Known rows, with every way that one mark hangs from another
L(M P(F(C) U)): [ 25.7  14.5  21.2  19.4  -5.2  21.3   0.6   6.6   5.6 -10.8  21.4  24.0
 -13.3   2.7  -5.2  -1.4  37.3 -16.3]
F(M): [-15.1  16.2  19.6  -5.7  19.0 -17.0   5.0  15.8  14.4 -26.5  -6.9  32.2
  -9.3  -4.6   2.1   9.7  12.4 -33.1]
U(C(L(M P(F)))): [ 11.0  24.1   1.9 -16.5 -22.4  12.6 -10.6   0.0  13.7 -36.4   3.1  14.5
 -18.1 -11.1  -5.9 -10.9  10.3   4.6]
C(L(P(F))): [-12.1  37.9  19.6 -17.3 -28.7  -1.8  -9.5  11.4   0.5 -14.5  14.7  17.5
 -15.0 -29.2 -11.5  16.5 -10.4 -30.8]
U(C P(L)): [-14.6  52.6   7.8  -4.1   0.7   4.6 -36.5   0.6  -4.1 -48.7 -20.1  10.4
   9.5   7.9 -16.8  -3.7  27.2 -15.0]
L(M P): [-12.5  31.2  35.5  12.9   7.3 -14.1   0.3  18.1   1.6 -25.0  -1.3  20.5
 -21.2 -15.3 -10.4   0.9  25.1 -11.2]
P(L(M) U(C)): [ -6.9   9.8  -2.5   7.8  22.0  -1.3  -7.2  -2.4  11.9 -49.8 -14.0  -6.1
  22.6  20.6  12.8 -20.8  32.5   7.7]
C(L(M) U): [-24.9  -5.2   3.5   8.9 -12.4 -33.1  10.9   9.0   2.3 -20.7 -12.7   6.9
  13.8 -20.2  -1.2  -1.5 -12.1   2.4]
U(C(L)): [-21.5  18.3   0.1 -20.0  -2.9 -15.4  -6.6 -10.2  15.8 -38.0  -4.5  24.3
  -2.8  -1.0   1.7  12.8  -8.4 -10.2]
L(P): [-23.6  46.7  41.4   8.2  -0.3 -15.1  -7.1  12.3  -1.7 -17.6   5.6  30.1
 -18.1 -18.7 -12.6  21.1   6.7 -35.4]
F(C M): [ 13.2   8.8  21.1   1.6  15.2  -2.2  13.9   2.6   7.6 -16.2  -9.1  35.3
 -20.0  15.8  -4.4  12.0  28.5 -26.8]
M(L(P(F U))): [ -5.6  46.7  17.4  -4.2  -9.9  15.7 -18.7  25.4   1.8   0.3  24.6  -1.6
  16.7 -13.3 -13.5  15.5  -5.5 -31.5]
M(L): [-27.8  31.6  14.7 -12.8  15.5 -18.7  -5.6  20.9   7.2 -10.4  -5.8   3.5
   3.2  -8.2  -8.5  21.3  -4.3 -16.8]
U(C P(F L(M))): [  7.0  31.2  -8.6  -7.8  -1.1  23.3 -37.2   7.4   9.9 -53.3 -16.4   3.7
   1.6   4.5  -7.1 -25.9  44.6   7.2]
P(U): [-33.7  15.6  18.1  11.4  18.6 -20.3  -3.1  10.2  11.2 -26.3  12.8  30.9
  16.2  -4.0   6.4  20.4   0.7 -37.3]
P(F): [-26.5  19.0  17.5  -8.6  11.8 -11.0 -12.9  10.0  21.2 -25.8   6.2  36.4
 -13.1 -19.2   4.4  19.4   3.5 -31.7]
C(L(P(U))): [-16.6  33.4  20.8   2.2 -20.6 -13.3  -1.5  12.3 -10.8 -15.4  24.7  12.1
  14.4 -16.9 -11.4  19.2 -13.2 -35.4]
M(L(P(U))): [-15.7  49.6  27.4   3.3  -3.5  -1.3  -8.8  25.5  -8.3  -0.2  17.7  -5.4
  21.1  -8.1 -16.3  17.6  -4.1 -28.4]
M(L(P(F(C) U))): [ 23.0  39.3  17.4   1.8 -13.9  29.6  -9.5  13.4  -2.0  14.1  24.5   1.6
   5.0   5.0 -17.5  17.6  10.2 -26.3]
M(L(P)): [-15.9  55.6  30.9  -6.7  -3.5  -7.4 -11.0  23.7  -6.5  -1.6   2.5   0.4
  -5.0 -15.9 -21.7  19.1  -1.7 -22.7]

Rows
[  5.7  26.9  14.3  -2.5 -46.4   1.9  -1.8  12.4  -2.2  -2.9  -0.9  11.6
   6.2 -24.6 -15.4   1.1 -14.9 -31.8]
C(L(P(F(M))) U)
[ -8.3   4.0   0.6   4.5  17.6  -0.2  -4.1  17.2  10.5 -35.4   0.6  -9.3
  20.0  -3.0  15.2 -12.3  26.6  -5.7]
P(F L(M) U)
[ 16.7  12.8  11.2   8.5  -4.3  -1.0  10.0  10.1  -1.3  11.1 -20.1  -0.1
  11.6  14.3 -17.1   8.9   7.1 -11.4]
F(C(U) M(L))
[ 13.1  -2.7   8.5   4.7 -24.0 -12.2  18.7  -3.4  -1.5  -1.8 -14.2  17.0
   4.6   5.2 -10.2   8.9  -3.6 -17.1]
F(C(L U) M)
[  3.3  50.4  28.7 -11.0  -3.3   2.4  -0.3  31.6  -3.8  -1.6  -5.3  -5.9
  -2.7  -3.3 -22.0   7.8   8.9 -22.6]
F(M(L(P)))
[  3.5  14.5  -3.3 -15.8   8.7  12.5  -4.9  30.6  19.3 -10.0  10.0   0.0
  23.9   3.0   0.9   7.3   0.8 -27.1]
P(F(M(L)) U)
[ 29.1   5.1   4.4   0.4   6.2  22.9   4.5   5.6   4.1 -16.2  -0.2   3.3
  11.6  24.8   5.4  -3.7  33.2 -25.9]
P(F(C M) L U)
[ -4.1  22.8 -10.5 -13.5 -13.6  -0.7 -20.7   5.0   6.4 -52.3  -7.9  19.6
   2.4   0.6 -16.2 -10.4  15.4   5.5]
U(C(L(M)) P)
[  2.6   7.3  -9.2  -1.0  16.3  14.1 -14.0  -1.0  20.9 -47.5  -6.4  -2.8
  19.7  13.9  16.5 -24.8  30.8   6.4]
P(F L(M) U(C))
[ 22.9   5.5   9.3   8.5  -9.7  12.1   2.9  -1.8  -1.1  -5.3 -25.9   0.0
   5.5  12.5  -2.5  -5.3  22.7 -18.0]
P(F(C(U) M) L)
[-26.5  34.5  13.2  13.5 -22.5  -1.1 -34.4  12.3   3.2 -19.4  -1.1  38.8
  15.6 -25.8 -17.9  12.8  -3.4 -37.3]
C(U(P(F)))
[ -3.8  17.8  13.9   7.3 -39.4  -6.4  -3.9  13.1  -0.9  -9.6   1.7   3.7
   3.2 -32.9 -12.0  -6.1  -9.9  -6.1]
C(L(M P(F)) U)
[-16.8  28.7  10.6  24.5  -8.9 -10.3 -21.3  18.4 -15.1 -31.0 -25.7  -7.8
  27.1  -9.8 -15.3 -16.0  24.3  -1.4]
C(U(P(L(M))))
[-19.3  18.7   6.4  -1.6  10.8  -2.1 -13.2  12.2   7.1 -26.4   4.9   1.3
  23.3  -4.0  13.0   4.9   9.6 -30.7]
P(F L U)
[  8.8  31.2  29.6  -3.7 -25.4  -2.9   6.4  -0.4 -16.8  -3.7   9.2  19.0
 -24.0  -5.3 -21.0  21.0   6.2 -24.3]
F(C(L(P)))
[ -2.3  33.2   2.8  -0.2   7.6   7.1 -29.8   5.6   0.4 -56.5 -24.9   0.4
   6.1  11.1 -10.3 -21.9  43.0   6.0]
U(C P(L(M)))
[ 26.1  20.4  24.5  12.0 -43.0   0.6  13.7   1.0 -16.9   7.5  -8.4  11.6
  -1.8   1.6 -23.5   7.1   0.9 -23.5]
F(C(L(P) U) M)
[ 14.2  -2.6   8.0  18.5  -2.6   3.9   0.1  -1.5  -1.1 -11.3 -23.2  -4.8
   2.5   5.0   2.4 -13.4  30.8   8.8]
P(F(C(U)) L(M))
[ 22.3  -0.5   7.2   3.8   9.0  19.3   5.6   5.3  18.6 -12.9  13.6  35.7
   0.0  18.1   5.3   8.6  24.4 -37.7]
P(F(C M) U)
[ 21.3  -6.2  -2.2  -3.5 -31.5   2.5   9.6  -3.3   6.3   0.3  -7.0  19.6
   1.5   1.5  -6.4   6.5  -2.7 -21.9]
P(F(C(L U) M))
[ 24.6  10.7   4.1  -0.1 -13.3  14.8   1.0  11.9   8.9  14.8 -14.5   2.1
   8.6  10.4 -12.3   8.2   5.5 -12.7]
P(F(C(U) M(L)))
